Each row comes from the steps of one path. Every step used is in the known rows, and no mark comes twice. Write the path behind each row, first mark first.
(in the rows, 100 means zero)
Known rows:
tubu, depo: 95,105,106,100,104,99,96,101,117,98,131,92,106,98,103,73,98,109,93,105,97,101,99,102,99,93,91,114,90,98,79,114,100,101,99,103,90,108
tubu, demat, tubop, neku, tani: 93,101,111,111,118,95,93,109,90,100,122,99,105,92,96,130,96,99,102,108,103,91,109,101,96,97,91,89,112,102,86,114,100,102,102,123,100,98
vusok, tani, neku, tubop, demat, tubu, depo, nutela: 121,104,99,90,117,103,96,104,102,113,52,110,98,96,85,89,106,88,96,75,87,102,100,93,102,106,99,90,98,103,104,109,98,101,99,93,105,99
depo, tubu, demat, tubop, neku, tani, vusok, vupi, mefa: 98,78,89,107,91,90,103,102,88,95,27,110,112,108,97,124,101,99,118,107,97,101,106,98,97,125,110,65,113,98,108,84,99,107,104,115,110,95
tubop, neku, tani, vusok, vupi, mefa, sefudep: 90,84,83,140,78,93,97,98,55,101,88,102,98,98,96,128,97,98,104,85,103,99,98,101,98,107,104,87,96,100,131,78,98,95,100,99,115,106
nutela, pasop, noder: 98,107,106,99,96,111,102,80,116,90,158,94,95,100,114,97,100,100,98,108,99,100,98,106,99,98,101,114,94,101,71,105,109,99,105,87,86,102
neku, tubop, demat, tubu, depo, nutela, pasop: 109,100,103,91,116,99,98,107,99,105,87,110,90,99,93,103,99,93,93,81,96,109,103,97,97,103,101,110,98,104,73,108,96,101,92,78,99,105
pasop, nutela, depo, tubu, demat, tubop: 100,98,109,92,116,99,108,98,146,91,85,100,105,109,103,95,101,110,111,113,98,102,106,100,97,98,92,85,113,97,76,108,104,108,114,78,96,101
demat, tubop: 94,108,110,94,111,99,103,109,124,101,135,93,102,97,101,88,97,106,95,116,96,97,100,103,102,92,98,108,109,105,95,105,102,99,103,112,89,98
sofak, mefa: 98,104,107,95,104,103,100,100,101,100,165,101,103,100,102,86,103,105,93,105,102,94,99,99,103,93,115,132,91,101,99,98,99,85,100,106,105,98
pasop, nutela, depo, tubu: 95,99,101,92,106,102,111,92,134,89,115,96,100,115,110,90,100,110,113,97,104,98,92,97,98,99,95,107,95,99,98,103,105,102,107,59,91,97
demat, tubu, depo, nutela, pasop, noder: 91,102,105,94,103,108,100,77,116,102,96,99,97,106,98,81,98,99,106,109,98,99,98,100,94,104,99,92,102,103,48,109,110,104,108,70,96,109
vusok, tani, neku: 112,111,102,101,100,105,101,93,118,100,116,94,100,97,103,89,107,96,99,100,89,94,94,99,102,98,100,92,95,104,127,103,98,98,99,105,93,95
tubop, neku, tani, vusok, vupi, mefa: 93,85,82,106,80,95,98,98,71,97,90,105,99,98,97,127,98,99,106,89,101,98,99,101,99,110,113,91,95,98,132,79,97,98,102,98,101,94
pasop, noder: 97,108,106,93,102,109,103,85,116,97,155,91,103,100,106,80,100,105,99,102,103,98,96,103,103,101,99,116,94,98,71,104,113,100,111,103,86,97
sofak, mefa, vupi, vusok, tani: 96,114,95,90,74,105,91,95,86,98,113,106,97,106,100,90,98,101,96,119,108,87,99,98,107,85,107,118,91,84,121,90,101,81,97,99,116,109
neku, tani, vusok: 99,103,95,117,100,94,101,92,100,99,106,93,101,99,106,95,92,103,100,101,110,110,101,101,93,98,95,92,95,100,116,104,102,101,106,102,99,93
nutela, depo, tubu, demat, tubop, neku, tani, vusok, vupi: 94,73,86,112,108,91,115,102,91,92,32,104,99,106,106,142,98,101,122,108,95,101,106,99,90,106,87,62,114,92,107,112,101,104,100,100,108,108
sefudep, mefa, vupi, vusok, tani, neku: 115,115,99,104,69,106,96,89,90,100,71,84,98,101,105,89,101,93,99,116,104,96,96,99,106,94,98,82,94,87,130,101,100,123,102,100,111,95
vupi, vusok, tani: 99,116,96,96,88,101,87,100,117,100,100,96,101,101,104,86,98,105,98,102,107,93,95,98,109,88,100,105,94,108,119,92,100,98,97,98,91,94
demat, tubop, neku, tani, vusok, vupi, mefa, sofak, ramupo: 89,82,84,99,92,91,97,102,80,96,91,127,97,100,94,130,98,96,97,123,98,91,101,102,100,102,103,109,115,117,129,82,98,105,99,102,111,91
vupi, vusok: 100,110,105,93,88,101,89,103,114,98,113,95,102,102,104,84,97,108,96,102,117,101,98,101,105,90,99,116,95,105,99,89,100,99,99,101,87,95
tubop, demat, tubu: 85,106,105,96,112,104,101,110,113,102,107,102,94,94,101,92,104,102,83,91,104,103,100,100,107,98,106,116,105,103,96,98,99,93,94,113,96,94
vupi, vusok, tani, neku: 115,114,100,98,86,105,89,93,118,99,82,98,101,99,103,90,104,95,99,102,104,96,97,99,105,92,101,92,94,108,130,89,99,100,97,100,92,93
depo, tubu, demat, tubop, neku, tani, vusok: 96,94,97,114,119,92,104,106,94,99,52,102,115,104,101,121,97,100,117,109,111,102,106,99,94,115,92,70,112,101,92,108,100,106,99,119,106,96
nutela, depo, tubu, demat, tubop, neku, tani, vusok: 94,94,95,115,121,92,105,103,89,92,49,106,104,103,109,140,96,101,120,113,107,102,106,99,88,101,86,66,112,97,93,110,100,107,99,101,107,102
vusok, tani: 97,113,98,99,101,102,99,100,117,100,136,91,99,99,105,85,99,105,97,98,90,90,95,100,104,95,100,104,96,104,118,106,100,95,99,104,90,97
sefudep, mefa, tibo: 101,107,107,110,99,102,103,100,86,98,144,77,103,96,108,84,98,97,97,81,103,99,94,100,105,96,99,108,94,116,97,114,101,125,99,107,107,90
depo, tubu, demat, tubop: 103,102,111,96,114,97,107,107,131,99,85,95,116,108,106,80,103,108,106,117,99,100,104,100,100,111,98,89,112,101,74,108,101,105,102,124,95,98
neku, tubop, demat, tubu: 108,107,106,90,116,103,102,116,101,100,103,102,96,93,103,104,100,99,84,70,102,106,102,99,106,97,104,120,104,103,96,99,99,96,99,115,96,92
demat, tubu, depo: 89,103,109,100,106,99,97,101,121,98,89,93,106,98,104,75,98,107,92,102,98,98,98,100,101,91,94,99,104,102,77,108,100,102,101,109,94,106
neku, tani, vusok, vupi, mefa, sofak: 99,83,87,106,76,90,100,86,88,98,79,106,96,103,106,99,95,101,98,114,98,109,99,104,92,104,105,101,103,116,131,84,101,102,103,98,112,89
demat, tubu, depo, nutela: 91,102,106,91,109,98,98,100,114,113,86,97,104,106,90,68,100,107,104,102,99,98,97,96,99,102,97,96,103,103,74,107,102,102,101,91,94,105

Write each row's path:
123,102,97,94,112,104,99,99,102,107,55,113,89,96,92,108,107,81,96,81,83,104,100,95,97,104,102,86,99,105,104,108,93,100,92,77,106,103 => vusok, tani, neku, tubop, demat, tubu, depo, nutela, pasop
86,103,107,109,117,96,99,111,87,99,137,97,101,94,98,128,93,99,101,107,102,87,100,98,99,96,95,102,109,106,104,108,100,99,99,111,97,94 => demat, tubop, neku, tani
107,101,102,85,122,99,98,112,99,112,84,107,99,99,86,84,100,100,94,75,99,107,102,96,103,104,98,114,99,101,74,107,99,100,99,95,98,101 => neku, tubop, demat, tubu, depo, nutela
102,105,105,93,101,102,102,97,109,106,148,96,92,107,98,96,102,101,108,107,99,101,95,100,95,103,105,110,93,106,94,101,97,98,93,75,87,99 => depo, nutela, pasop
123,97,106,93,115,103,99,102,101,106,68,111,91,96,93,107,105,85,95,82,93,113,102,98,95,105,102,98,98,102,84,105,94,103,93,80,102,104 => tani, neku, tubop, demat, tubu, depo, nutela, pasop
84,102,102,91,118,102,97,106,111,113,87,106,98,98,83,75,101,103,93,94,103,105,101,97,101,106,101,109,98,102,74,106,98,99,94,93,99,104 => tubop, demat, tubu, depo, nutela
121,100,107,88,119,101,99,106,99,113,65,109,100,97,84,90,106,91,95,76,98,112,103,96,99,109,98,100,99,100,85,105,98,104,100,97,100,100 => tani, neku, tubop, demat, tubu, depo, nutela
122,99,106,90,115,110,100,84,101,102,74,112,93,97,93,102,107,82,98,83,96,112,102,98,96,110,100,97,99,100,59,107,106,105,105,76,101,104 => tani, neku, tubop, demat, tubu, depo, nutela, pasop, noder
97,110,104,87,75,103,92,97,84,97,126,106,98,106,101,88,98,104,94,121,119,95,101,100,105,85,107,129,92,81,101,87,100,84,100,102,112,109 => sofak, mefa, vupi, vusok
97,101,103,97,103,100,96,96,112,104,130,97,98,104,95,85,100,102,105,110,95,103,98,102,94,100,98,107,88,102,76,112,97,102,94,71,90,111 => tubu, depo, nutela, pasop
118,107,100,98,115,103,98,103,106,101,54,107,99,88,99,96,105,86,85,75,84,101,101,97,103,97,98,93,101,102,107,110,97,100,98,110,105,101 => vusok, tani, neku, tubop, demat, tubu, depo
88,101,105,111,108,99,97,104,77,97,151,96,100,96,101,125,95,102,104,91,108,89,97,98,100,98,96,111,94,104,107,106,98,96,95,105,94,94 => tubop, neku, tani
88,106,107,92,118,103,101,118,101,99,141,95,104,93,96,118,99,102,98,106,96,89,99,103,106,94,96,114,110,105,95,104,98,97,95,111,89,98 => demat, tubop, neku
89,84,86,105,89,92,100,105,81,98,74,107,99,95,94,129,96,96,105,104,95,97,104,100,101,107,111,82,109,99,128,80,98,101,105,103,104,95 => demat, tubop, neku, tani, vusok, vupi, mefa
92,101,105,96,104,100,98,95,115,105,90,98,96,105,97,86,99,100,104,108,95,100,97,98,94,98,99,93,103,105,72,107,97,101,96,75,96,109 => demat, tubu, depo, nutela, pasop
94,84,89,139,86,90,95,102,67,104,57,106,102,94,92,132,97,97,103,104,97,102,111,104,96,105,99,66,113,97,108,84,98,99,106,117,121,108 => tubu, demat, tubop, neku, tani, vusok, vupi, mefa, sefudep
91,101,92,115,106,96,99,100,79,98,113,98,102,94,102,125,96,98,104,92,113,101,99,101,96,100,94,98,94,101,115,103,98,98,97,101,99,94 => tubop, neku, tani, vusok
104,100,106,100,108,99,105,99,117,94,98,97,104,110,116,97,104,111,112,106,101,103,102,100,96,100,93,94,98,95,77,107,100,103,99,102,92,105 => nutela, depo, tubu, demat
96,103,107,98,103,105,99,99,86,97,167,101,103,98,103,88,101,96,95,84,105,94,97,98,104,88,110,131,92,112,99,101,100,85,94,107,113,100 => sofak, mefa, tibo
98,114,104,88,73,103,93,100,100,97,108,92,98,104,104,86,96,108,96,116,119,101,98,103,105,87,90,114,95,83,100,92,101,96,99,102,94,108 => mefa, vupi, vusok
102,89,86,90,75,97,102,97,110,99,85,99,100,101,101,87,104,106,99,99,93,110,99,105,103,107,117,97,95,96,122,76,98,100,106,99,93,97 => tani, vusok, vupi, mefa
102,106,114,95,112,98,97,109,127,102,117,94,107,95,99,89,101,106,94,118,95,102,110,105,101,95,95,95,111,100,77,109,100,102,107,124,93,100 => tubu, demat, tubop
120,102,109,96,116,101,99,107,105,100,66,107,102,90,99,95,106,90,83,75,95,112,103,98,101,99,96,104,101,98,87,107,98,102,99,113,100,102 => tani, neku, tubop, demat, tubu, depo
100,110,107,102,84,103,108,101,87,100,136,75,99,102,107,85,98,106,96,114,101,100,97,103,104,98,96,105,96,83,99,114,102,120,104,109,104,100 => sefudep, mefa, vupi
100,88,86,124,72,95,102,98,92,105,84,98,99,101,100,88,102,105,96,94,96,110,98,106,100,104,107,94,97,98,122,73,99,96,104,100,107,109 => tani, vusok, vupi, mefa, sefudep
130,115,97,97,80,106,96,103,72,100,67,94,92,94,100,107,101,87,88,89,105,106,101,99,109,96,100,99,90,86,130,102,99,121,100,105,113,91 => sefudep, mefa, vupi, vusok, tani, neku, tubop, demat
101,88,86,93,88,100,114,98,118,100,93,91,98,98,102,86,102,107,98,97,94,109,98,105,100,101,98,99,96,94,122,101,100,97,101,99,93,103 => tani, vusok, vupi
96,100,102,98,108,100,110,100,114,91,113,95,99,113,119,95,101,111,113,105,100,98,91,98,97,97,97,107,95,101,95,103,100,101,96,90,88,101 => nutela, depo, tubu
95,100,109,94,121,101,103,116,109,97,93,99,116,105,101,112,105,104,112,108,101,92,103,101,103,112,96,95,111,102,74,107,99,103,94,124,94,99 => depo, tubu, demat, tubop, neku
99,105,104,90,101,110,103,79,112,103,155,97,93,108,99,92,101,100,109,107,101,100,95,102,98,108,103,109,93,102,69,103,109,99,105,71,88,99 => depo, nutela, pasop, noder
87,82,87,106,103,94,111,106,90,99,82,98,99,92,96,128,94,98,105,102,95,97,102,101,97,102,94,85,110,98,126,106,101,98,100,104,103,98 => demat, tubop, neku, tani, vusok, vupi
92,82,84,109,94,96,108,98,79,98,96,97,98,95,100,127,98,100,106,86,101,98,97,102,96,104,94,93,95,97,131,104,100,95,96,99,100,100 => tubop, neku, tani, vusok, vupi
100,86,87,109,73,91,100,90,94,98,82,103,97,102,103,97,96,103,102,98,99,108,101,100,97,108,115,85,95,99,133,79,100,101,110,98,102,94 => neku, tani, vusok, vupi, mefa
95,105,111,92,118,102,94,118,105,101,125,97,106,91,95,121,103,103,98,108,98,92,109,105,102,97,92,100,110,101,77,108,98,99,98,125,94,103 => tubu, demat, tubop, neku
92,82,82,105,81,94,98,95,66,97,87,109,99,101,100,129,98,96,104,104,100,97,98,105,93,106,102,106,101,116,132,85,97,100,95,99,112,90 => tubop, neku, tani, vusok, vupi, mefa, sofak
94,106,107,89,88,106,104,99,84,99,160,101,98,104,101,88,102,104,94,120,102,93,98,100,102,91,107,128,92,79,100,100,100,80,100,108,113,113 => sofak, mefa, vupi
97,91,98,121,73,97,99,100,91,103,122,96,98,103,100,87,103,107,96,94,90,98,95,103,104,103,109,108,96,100,111,76,98,94,102,104,102,109 => vusok, vupi, mefa, sefudep
122,112,99,86,85,108,94,101,73,99,50,119,92,96,97,111,105,84,84,91,106,97,103,93,110,89,113,108,101,85,129,83,99,82,97,109,128,102 => sofak, mefa, vupi, vusok, tani, neku, tubop, demat, tubu
